Every row comes from one small tree of marks. Brackets hold a mark, then the marks that hang from it, in alphabetical order. Every link used is in the known rows. Which tree was each row made from?
Known rows
(L (Z (N (K (B D))))): [ 18 -11  -3   0  10   6 -21   1  -8 -31  79  15  -5   4  -1 -13  -3  21
  -3  -6  -1   8 -14  -2   5  -1   1  10   9   8   2   1 -14 -11   4   3
  -4   3  11   0  -7  10  12  -9  -8  25  -8  -5  11]
(D (B K)): [  8   3  -8 -15   9   5 -17 -13  20 -17 -30  -5   3   1  -1 -13  20  10
  -3   2   3   3  24 -25  -8  14  -5  -5  -1   4   3   5 -10   8  18  -4
 -14   4   8  10   7  10   4  -8 -11  -8   4  -4   3]
(G (K B)): [ 24   2  -9 -11  12  -2   4   0   5  -5   0 -12  -5  -1 -12 -21  13  10
  -9   1  10 -11  -7 -16  -3  20  -5  -8   2  10   4 -20  -6  11  -1   2
 -20   2   2   0   0  18   1 -18 -10  -8   0  -5   9]
(N K Z): [  9  -8   4  -6  22   1 -31  11   2 -52  62   6  -5   8  -6 -11   7  16
 -22  -1   7   5  14 -12  -7   0   4 -10   2  14  20  -8  10  -7  19   7
  -3   9   2 -25  10   7   3   1  -6   0   0   2   1]
(Z B L N): [ 17   1   2   3   6   7 -17 -17 -12  48 -30  -8  -8  -6   0 -10  11  16
 -10  -3  19 -44  -2 -12   9   9   9 -19  10  12 -18  18  28  28   3  -1
 -34  -1  21  15  11   6  13   2   1  -5   1   5   1]
(K (B D Z) N): [  5  -1  -5   4   1   6  -9   0  -8 -44   8  14  14   9   3 -23   4  22
  -8  -1  -4 -15  -8   4  -6  22  -7   6   1  -6  -2  -6   0  -9  -3  -3
 -14  12  -5   7 -14  12   5   7   8  24 -15 -13   6]
(L (Z N)): [  4  -4  -8 -18   8   7  -7  -7   6  14  27  -3 -15  -7  -9 -14  10  12
  -3  -7 -11   3  -7   5  -4   6   5  -2   5   3 -10   5  -1   1  -5  12
 -15   0   3  -6   6  12  12  -1 -14  -3   2  -1 -16]
(P (L (Z (B D)))): [ 27   4  10   2   9   6 -32 -18  37  43   1 -13 -10   2   4  -2   7  23
 -11  -1  -8   4 -19   0  -4  10   9   7   8   3   3   9  21  -7   5  -9
  20  -1  18   3   6   5  21   1   8  -7   7  -9   2]
(L Z): [ 14  -1  -6 -25   4   6  -6  -9  30  11  16 -12 -19   1  -6 -18  16  11
 -12  -3  -7   9 -10  -2  -7  11   4  -1   0   2   0  -4  -3  -5   1  10
  -3   1  -6  -4   8  16  12  -6 -13 -13   7  -9  -8]
(D (B (K N) Z)): [ -6   3  -9   1  -1   3  -6  -8  13 -42 -35   8  18   6   4  -9  19  15
   0  -1  -2  15  11  -4  -7  13  -6   8  -1  -6 -10  13  -5   7   6  -6
   8  11   5   3  -1  10  -1  -2  -7   5  -2  -7   4]
(B D (Z L (N K))): [  2  -2   0   8   3   8 -26  -7  -7  -8  20   6  -2   8   4  -1  -2  28
 -16  -3   7  19 -11   1  -3  -2   7  12  11   8   3  24  25   0   6   8
  12  13  20  11  -6   1  11  10   5  37  -3   1  12]
(L (Z (B D) N)): [  8  -5   5  -2   9  10 -19 -20   6  29  17  -7  -4   1  -3 -13   3  25
  -1  -5  -7  -4 -13   4  -6   7   7   4  10   5 -14  11   7   2  -2   9
  -8   4  18   5   2   6  18   1  -3   6  -8   1  -8]
(D B): [ 10   4  -7 -18  10   6 -18  -4  11  -7 -29  -8  -6  -6  -5 -27  18  14
  -7   0   3 -14  25 -17 -11  18  -5 -10   2  -1   0  -4   1   3  10  -5
 -20   1   3   3  12  10   7   2 -12  -4   2  -6   0]
(P (L Z)): [ 21   5  -4 -16   7   3 -18  -5  38  18   7  -7 -22  -5  -3  -1  11  12
 -15  -1 -11  13 -19   0  -1  10   6   2   3   2   4   3  11  -9   3  -5
   8  -4   2  -7   9  13  14   0  -3 -16  12 -11  -5]
(N (K B)): [ 27  -6  -2  -7  19   2 -27  11  -4 -38  42   9  -8   2  -6 -18   8  10
 -14  -1  15 -22   5 -13   9  12  -4  -9   2  10  14 -17 -10  -1  15  -9
 -18  -2  -2  -8   2  15   3  -7  -7   5   0  -9   6]
(G (K (B D Z) N)): [  6   1  -7   8  -1  -3   3   1   0 -31   0   2  17  10  -3 -16   5  25
  -7  -1   0   9 -20   0 -11  19  -6  13   3   2  -3  -9   2  -3 -12  -1
   5  14   3   5 -19  13   1  -5   2  19 -13  -7  13]
(K (N (Z (B D) L))): [ 12  -5   4  17   0   3 -20 -16  -8 -13 -14   3  15  12  14  -8  10  25
 -20  -2  15 -30   3 -13  -2  11   6 -23   7  12  -4  12  32  11  11  -4
  -7  14  16   5   4   0  10  14  18  -3  -8   8  14]
(N Z): [  7  -3   1 -15  16   4 -12   0   6 -26  23  -5  -4   3  -7 -18  11  13
 -19  -1   2  -7  15 -13 -11  11   2 -18   1  11  11  -9  10  -5  12  12
 -29   8   0 -13  11  10   4   7  -3  -7  -3   3  -7]
(L (Z B)): [ 22   2   7 -11  10   7 -15 -16  26  26  -1 -18 -13   3  -4 -14  14  12
  -9  -3   2  -4 -10  -5  -3  14   7  -4   4   3  -9  -1   4   0   1   3
   3  -1   7  -4  16  13  14  -8  -9 -17   4  -9  -3]
(P (L (Z (B D) N))): [ 19  -1   8   7  10   7 -35 -16  14  43  12  -7  -6  -5   2   2   3  27
  -4  -3 -10   1 -18   2  -4   4  11   8  12   4  -9  19  23  -1   0  -7
  -1  -2  26   3   4   2  21   8   7   0   2  -1  -4]
(K B (N Z)): [ 13  -7  -7   3  10   0  -6  13 -20 -77  29  21  15   3  -1 -19  12   9
 -12  -2   6 -39  11  -8   1  15  -3 -26   1   7  -4 -18  -8  -8   5  -1
 -41   8  -5 -12   0  13   0   3   1  -9 -11  -3   3]
(N K): [ 12  -5   2 -16  21   3 -32   6   6 -12  35   0 -17   3  -9 -17  11  15
 -18  -1   6  -3   6  -9   0  10   1  -4   1   9  16  -6   7   4  17   1
  -4   3   0 -14   4  12   4  -2 -11   2   7  -1  -7]
(D (B (Z N))): [ -7   6  -1  -6   5  10  -9   2  -9 -16 -29  -1   6  -4  -6 -15   6  20
   3  -5  -3   2  16   1 -16  11  -2  10   7  -7 -18  13   5   0  -2   6
 -26   5  12   0   7   5   7   9 -12  17  -7  -4  -2]
(B K Z): [ -1   1   0 -12   6   7  -9 -14  28 -15  -6  -9   1  11  -3 -10  15  12
 -11   2  -3  20  -1  -6 -12  15   0  10  -2   3   9   7   4  -1   7  16
  -2   9   1   3  -1  13   2  -7  -4   5  -1  -7  -6]
(B D K (Z N)): [-14  -5  -2  -2   4   8 -15 -20   9  -3   9   1  10   9  -2  -9   3  25
  -1  -1 -11  25  -2   0 -15   6   0  18   3   5   4  18   5  -1   4  22
  -9  13  14  14 -12   5   6   3   4  31 -11   5  -8]

Write each row's tree
[ -6  -2  -8   5  -7   9 -11 -28  11   6 -23  -1   7   9   8   1   2  23
  -9  -1   0  18 -10  -9  -5   5   4  14   6   9   1  32  18   7   4  15
  -1  15  20  29  -8   3  10   2   8  29  -5   4   9]
(B D K (Z L N))
[ 15   9  -2  -3   7  -1   6   2  16 -18 -13 -13   4   6 -12 -16   9  14
  -7   0   8  10 -15  -9 -11  19  -3   9   2   5  -1 -13  -2  -4  -8   8
  -3   8   3  -2  -2  16   2 -16  -8   5  -5 -13  14]
(G (K (B Z)))
[ 11  -6  -5  -2  10   4 -26   0 -12   9  25   8 -15  -4  -2  -7   9  16
 -18  -5  14  -9  -1  -9  13   0   7 -10   9  14   0  15  20  21  10   2
 -15   2  13   2   4   6   9   2  -7   7   7   6   4]
(Z L (N K))
[ 13   5 -11  11  -8   5  -5 -10  -4 -31 -24  10  14   9  12 -15   5  20
 -15  -1   9 -27 -13  -5   5  17  -3   0   5  -1  -9   6  10  -7  -5 -11
 -10  12   3  22 -11  10   8   6  16  21 -10 -12  23]
(K (B D (Z L)) N)
[ 16  -6  -8   6   9 -10   8  11 -15 -64  24   8  18   4  -7 -16  14  13
  -9  -2  11 -13  -1 -12  -1  12  -3 -15   2  14  -4 -20  -7   7  -2   1
 -20  10   0 -17  -3  14  -3 -10  -3 -11  -8   2  10]
(G (K B (N Z)))
[ 22  -2   4  -9   6   5  -9 -26  34  14  -5 -16  -7  10  -2  -3  19   9
  -6  -1   4  10 -11 -11   1   9   8   1   1   9  -2   9  -7   6   9   5
  12   1  14  -1  13  12  11 -21  -7 -23   6  -7  -3]
(L (Z (B K)))
[ 23  -2   3   9   4  -3 -22 -18  29   3  -6   3  -2   1   6  13  19  13
  -7  -2  -3   4 -23   2  12  10   7   2   2   4 -11  15   6  14   7 -21
  28  -3  15  -5   3  10  10 -11   5 -31  13  -7  -6]
(P (L (Z (B (K N)))))
[ 18  -5   1  -2  17   1 -31   5   9  -5  65   8 -20  -6  -6  10   5  17
 -10  -6  -7  23 -17   8  10  -6  10  10   9   8   1  12   9  -3   6  -7
  15  -5  11 -18   5   8  13  -1  -8  -1   9  -4  -6]
(P (L (Z (N K))))
[  5   2  -5   7   4   2   2  -2  -5  -4  11  -3  12   5  -8 -15  -1  27
   1  -2  -1  15 -16  -3 -14   9  -3  19   8   8  -4  -1   0  -2 -14  16
 -14  11  15   8 -13   9   5  -5  -1  32 -16  -1  11]
(G (K (B D (Z N))))
[ 18   1   8  -7   8  10 -21 -23  28  27   6 -17  -8   8   0 -15   8  23
 -10  -3  -4   2 -14  -2  -9  13   5   1   6   2   1   3   7  -5   5   3
  11   4  13   6   6   9  17  -2   0  -3  -1  -5  -1]
(L (Z (B D)))
[  5   7  -3  -6  -5  11 -11 -20  26  15 -31 -14  -4  11   8 -13   6  23
 -22   0   3   5  -8  -9 -11  13   2   5   5   3   7  18  27  -6   5   8
   6  14   8  22   0   6  12  12   9  26  -3  -7  14]
(B D (Z L))
[  7  -1 -13   9  -8   1  -6 -13   1 -58 -33  13  19   8  14   0  21  11
 -12  -1  16  -4  19 -24   2   3   0 -19   4  11  -7  17   5  13  12 -11
  -6  12  13  10   9   3   1  -2   1 -14  -1   4  21]
(D (B (K (N (Z L)))))
[ 10  15  -6  -6  -6  12  -8 -10  17  -3 -63 -13   1   5   8 -13  12  15
 -14  -2  13   2   9 -15  -8  14   1   3   6  -2  -9  20  16  -4   5  -8
   1   8  11  19  13   6  10   5  -3   7   2 -13  21]
(D (B (Z L)))
[ 28   1   7   6   6   5 -32 -29  49  23  -3 -13  -4   9   8  11  11  21
 -10   1  -6  21 -19  -9  -3   7   9  13   6   9   8  17   9  -3  13  -7
  40   2  22  12   2   5  17 -10   9 -10   7  -6   4]
(P (L (Z (B D K))))
[ 22  -1 -15  13  -3  -9  14   3 -14 -52   2   4  14   6   2  -5  14  11
 -18  -3  26 -19  -9 -21   8  10  -1 -21   5  17  -7  -8   9  11  -6  -3
  -9  10   5  -2   1  11   1 -10   4 -13  -5   2  27]
(G (K B (N (Z L))))
[ -3   2  -5   0  -3  11 -12 -17  -1  19 -15  -2   0   4   3  -9  -1  27
 -12  -4  -1   1 -10  -4  -9   8   5   9   9   4  -5  24  25   3  -1  13
 -16  12  16  21  -6   3  13  14   8  34  -8   0   7]
(B D (Z L N))
[  0   8  -3  -7   3   9 -10 -12  29 -33 -35  -7  12  10   1  -9  15  15
  -3   2   2  24  15 -12 -13  14  -2   9   1  -1   0  14  -7  -4  12   4
  10   9  12   8   7   9   3  -7  -9   3   1 -10   9]
(D (B K Z))
[ 18  -2  -3  10  -2   1 -14 -27   6  12 -38   1   5   4   9  -1  22  12
 -14   0  21 -33  -3 -15  15  14   3 -17   2  11 -10  15  18  35  10 -10
  -7   4  16  15   3   9   6 -10   8 -19   7   3   5]
(Z (B (K N)) L)
[ 28  -4  14  10  17   2 -38  -1   7  18  45   3 -15  -5  -3  14   5  20
  -6  -7   2   5 -20   6   9  -4  13   8  13   9  -8  15  16   8   8 -15
  21  -8  23 -19  10   5  16  -5  -4 -12  10  -3  -3]
(P (L (Z B (N K))))
[ 21  -2   7   8   8   4 -23 -21  22  23   8  -4  -4  -3   0  18  13  13
   1  -3  -4  10 -20  -1   6   1  11   5   8  10 -10  23   7  12   2  -6
   3  -7  26  -2   7   6  14 -11   0 -22   7  -2  -8]
(P (L (Z (B K) N)))
